Each row was made from one small tree. The marks that hang from a mark follow it in brackets, in alphabetical order. Every link used is in the known rows. Write each row's tree.
In the rows, 128 means zero.
Known rows
S[J]: [130 125 141 125 135 123 123 126 137 124 147 127 145 131 136 130 130 121
 114 130 144 123 119 117 128 112 126 118 134 111 138]
Z[H J[N S] R]: [116 150 133 122 121  34 112 120 166 147 164 135 236 113 133 151 149 117
 106 132 144 137 162 118 162  92  84  54 132  78 133]
J[S Z[R]]: [131 144 146 114 146  91 114 110 139 139 134 119 135 121 141 158 151 127
 117 135 131 144 141 114 147  99 102  79 128  82 132]
F[R[Z[H J]]]: [129 133 120 149 119  55 135 142 155 153 166 128 149 140 129 155 152 112
  93 120  84 111 155 130 152  96 103  88 120 154 131]
J[N S Z[H R]]: [133 139 156 113 142  64 110  98 144 137 163 113 207 134 143 154 164 132
  97 147 158 148 157 111 166  88  80  43 126  56 145]
J[N S Z[R]]: [126 157 156 106 157  84 109 107 151 134 156 120 171 114 145 173 156 133
 106 141 145 144 148 113 149  92  94  65 131  49 132]
Z[R]: [136 156 119 123 116 103 125 119 121 143 111 125 112 121 119 141 135 121
 132 127 131 132 135 124 139 117 129 102 123 131 124]
Z[H J R]: [128 146 111 133 105  62 123 131 137 156 125 132 168 124 119 136 141 115
 125 131 127 133 148 127 155 105 104  78 123 140 131]
D[X]: [130 132 142 130 120 132 133 120 124 118 114 133 173 130 129 135 120 135
 121 124 182 111 131 125 123 121 114 112 134 130 131]
U[K]: [143 139 133 127 149 149 127 140 126 135 126 128  98 114 117  81 131 125
 107 118 116 149 121 141 119 126 135 141 126 149 127]
U[K[D]]: [140 174 138 120 123 157 132 121 128 137 129 129  98 110 112 101 134 126
 121 136 126 145 130 142 139 122 149 136 127 173 138]
X[D[Q]]: [146 173 142 125 126 150 132 117 145 127 117 127 167 136 121 147 136 136
 118 122 159  90 119 125 135 105 119 108 144 130 127]
S[J[N Z]]: [125 131 168 115 173 122 112 127 151 117 172 120 168 129 151 157 149 132
  95 143 163 134 124 112 129  90 101  91 134  59 144]
S[J[N Z[H]]]: [132 112 167 120 156  99 114 116 142 121 183 112 206 147 150 140 155 132
  85 149 176 137 132 110 147  84  86  69 131  66 158]
N[J[S Z[H]]]: [127 104 161 123 154  81 111 105 164 132 183 119 208 138 153 147 150 124
  94 143 129 136 149 113 151  86  79  70 129  72 151]
J[S Z[H]]: [129  97 157 124 143  93 119 107 139 127 160 115 187 144 148 126 150 131
 103 141 137 143 148 116 151 106  85  84 127  86 148]
M[X[D[Q]] Y]: [162 180 203 128 144 162 126 108 163 124 101 127 210 115 105 137 141 146
 118 110 206 101 145 113 137 100 105  83 148 135 130]
U[K[D R]]: [130 166 145 126 119 155 135 142 129 143 129 120 104 120 103 111 125 132
 111 156  71 161 145 139 141 124 146 141 137 175 135]
U[K[D[X] R[Z]]]: [127 156 156 122 113 131 143 130 137 145 131 124 129 133 104 140 119 120
  93 137  85 144 157 136 138  98 134 107 140 198 138]
Z[H]: [134 108 126 133 111 108 130 118 121 132 136 120 164 146 125 111 135 129
 118 134 137 131 138 126 148 123 113 108 124 133 141]
N[J[S]]: [119 127 142 120 144  98 115 113 169 128 171 135 182 116 143 146 130 119
 112 130 122 125 140 120 132 105 111 106 135  84 133]
S[J[N Z[H R]]]: [141 137 157 115 148  74 111 107 135 135 167 110 190 141 141 155 163 127
  89 148 176 141 138 106 160  74  86  43 126  70 152]
S[J[N Z[R]]]: [132 161 160 110 163  95 109 118 143 133 157 117 162 122 145 171 154 127
 101 142 167 139 130 109 143  80 101  64 130  63 141]
M[X[D]]: [144 180 183 125 147 157 125 111 150 120 112 126 202 130 118 146 138 127
 131 118 121 125 138 124 118 113 125 118 150 132 116]
R[Z[H J[N S]]]: [103 111 136 119 133  27 118 125 183 142 198 137 233 130 143 157 148 104
  90 120 101 130 167 122 150  86  84  62 135  95 139]
K[D R[Z] U]: [112 139 124 122  95 127 138 136 132 150 148 113  99 127 109 170 134  97
 123 164  15 133 166 127 136 108 147 113 136 181 143]
D[Q]: [135 133 132 129 122 123 134 122 134 128 121 127 124 132 121 143 134 140
 119 127 174  98 123 122 130 120 126 113 129 128 135]
F[R[Z[J]]]: [121 152 120 145 133  75 133 153 162 150 158 135 120 122 131 170 146 110
 104 113  74 108 146 132 133 101 118 108 124 147 119]

Write each row's tree
[108 122 142 127 135  59 115 127 172 130 181 139 252 118 143 138 143 123
 100 131 141 132 155 123 149 104  84  81 138  70 137] | Z[H J[N S]]
[128 147 153 112 157  77 107 105 163 144 159 124 159 115 148 176 150 119
 109 137 122 138 145 111 145  82  93  64 128  70 135] | N[J[S Z[R]]]
[138 164 151 128 110 153 140 134 135 145 122 118  97 125  95 124 130 143
 103 153 113 130 139 135 144 114 146 123 138 170 138] | U[K[D[Q] R]]
[136 129 151 117 141  56 108  96 156 146 165 117 195 133 144 159 157 120
  98 145 133 141 155 109 161  77  80  43 124  76 147] | N[J[S Z[H R]]]
[100 143 140 122 150  78 114 139 179 129 172 146 218 102 145 154 136 121
 112 125 134 130 146 122 131 109  99 103 142  66 124] | Z[J[N S]]
[122 156 121 128 118  54 117 131 149 151 145 134 203 119 122 149 147 120
 115 135 142 135 152 124 156  95  95  64 127 106 131] | Z[H J[N] R]
[109 170 130 116 135  55 110 128 172 143 156 143 205  97 135 170 142 117
 117 126 135 135 151 120 143  98 100  75 136  70 121] | Z[J[N S] R]
[122 157 145 127  90 131 142 122 138 136 122 118 128 139 105 171 127 149
 121 163 123 108 143 121 152 117 138 112 139 151 138] | K[D[Q] R]
[140 139 144 118 139  83 115 111 128 142 145 112 174 138 133 148 160 135
 104 147 161 146 146 116 159  91  89  54 121  85 143] | J[N Z[H R]]
[120 151 153 123  87 107 149 109 144 136 125 120 151 152 108 202 122 135
 105 145 142  92 159 116 149  93 125  79 144 174 144] | K[D[Q X] R[Z]]
[143 125 150 122 132  82 116 108 125 141 144 109 161 145 136 138 157 122
 101 145 155 140 136 108 158  82  95  56 123 101 152] | S[J[Z[H R]]]
[121 121 163 116 168 102 109 117 170 127 175 128 178 122 158 162 143 124
 105 138 123 134 140 113 133  94  93  91 133  65 139] | N[J[S Z]]
[119 140 128 122  87 121 143 128 137 152 142 111  98 134 100 184 139 109
 113 163  58 102 160 121 140  99 146  96 137 179 148] | K[D[Q] R[Z] U]
[131 114 138 126 144 118 133 153 139 152 146 119  85 137 110 109 129 113
  90 124  22 163 146 139 122 108 132 123 133 171 125] | U[K[R[Z]]]
[116 149 129 129  94 161 135 140 123 141 131 114 117 116 107 150 130 116
 133 181  55 134 154 127 136 126 148 133 139 160 141] | K[D R U]
[135 152 144 119 152  96 111 118 148 146 136 124 129 120 138 178 145 122
 118 139 126 136 134 117 140  86 104  74 123 102 134] | N[J[Z[R]]]
[132 166 139 128  86 164 143 108 122 126 110 126 155 113 109 165 134 127
 124 154 209  72 135 120 134 111 136  99 137 161 152] | K[D[Q X] U]
[ 98 134 137 114 151  50 116 134 190 137 189 144 199 114 146 175 140 104
 100 112  92 129 155 123 133  92  98  83 139  88 127] | R[Z[J[N S]]]
[115 106 117 132 119  53 129 135 154 149 159 133 166 143 130 144 138  99
 110 115  81 128 153 129 144  98 103  84 127 156 139] | R[Z[H J]]
[106  99 128 137 113  52 132 158 157 153 159 124 168 153 121 148 130 108
 103 134  28 143 168 126 144  98 100  88 133 158 134] | K[R[Z[H J]]]
[139 171 162 131 104 157 145 127 133 135 108 123 141 127  96 134 119 151
  95 150 171 114 139 130 140 109 133 108 144 173 140] | U[K[D[Q X] R]]
[136 125 149 120 131  69 115  99 132 142 144 111 174 138 139 140 157 127
 107 142 139 145 154 112 166  95  88  57 123  86 142] | J[S Z[H R]]
[113 164 125 122 124  64 115 131 161 147 137 141 167 101 132 155 137 112
 126 122 116 133 149 121 143 106 109  88 133 104 122] | Z[J[S] R]
[144 120 126 142 113  78 139 120 132 146 160 113 132 153 125 142 152 120
  89 124  97 112 153 127 155 104 113  92 115 152 135] | F[R[Z[H]]]
[133 134 142 124 103 104 140 128 134 157 154 112 117 149 101 112 138 115
  90 147  41 163 165 138 160 100 132 100 130 201 148] | U[K[D R[Z[H]]]]
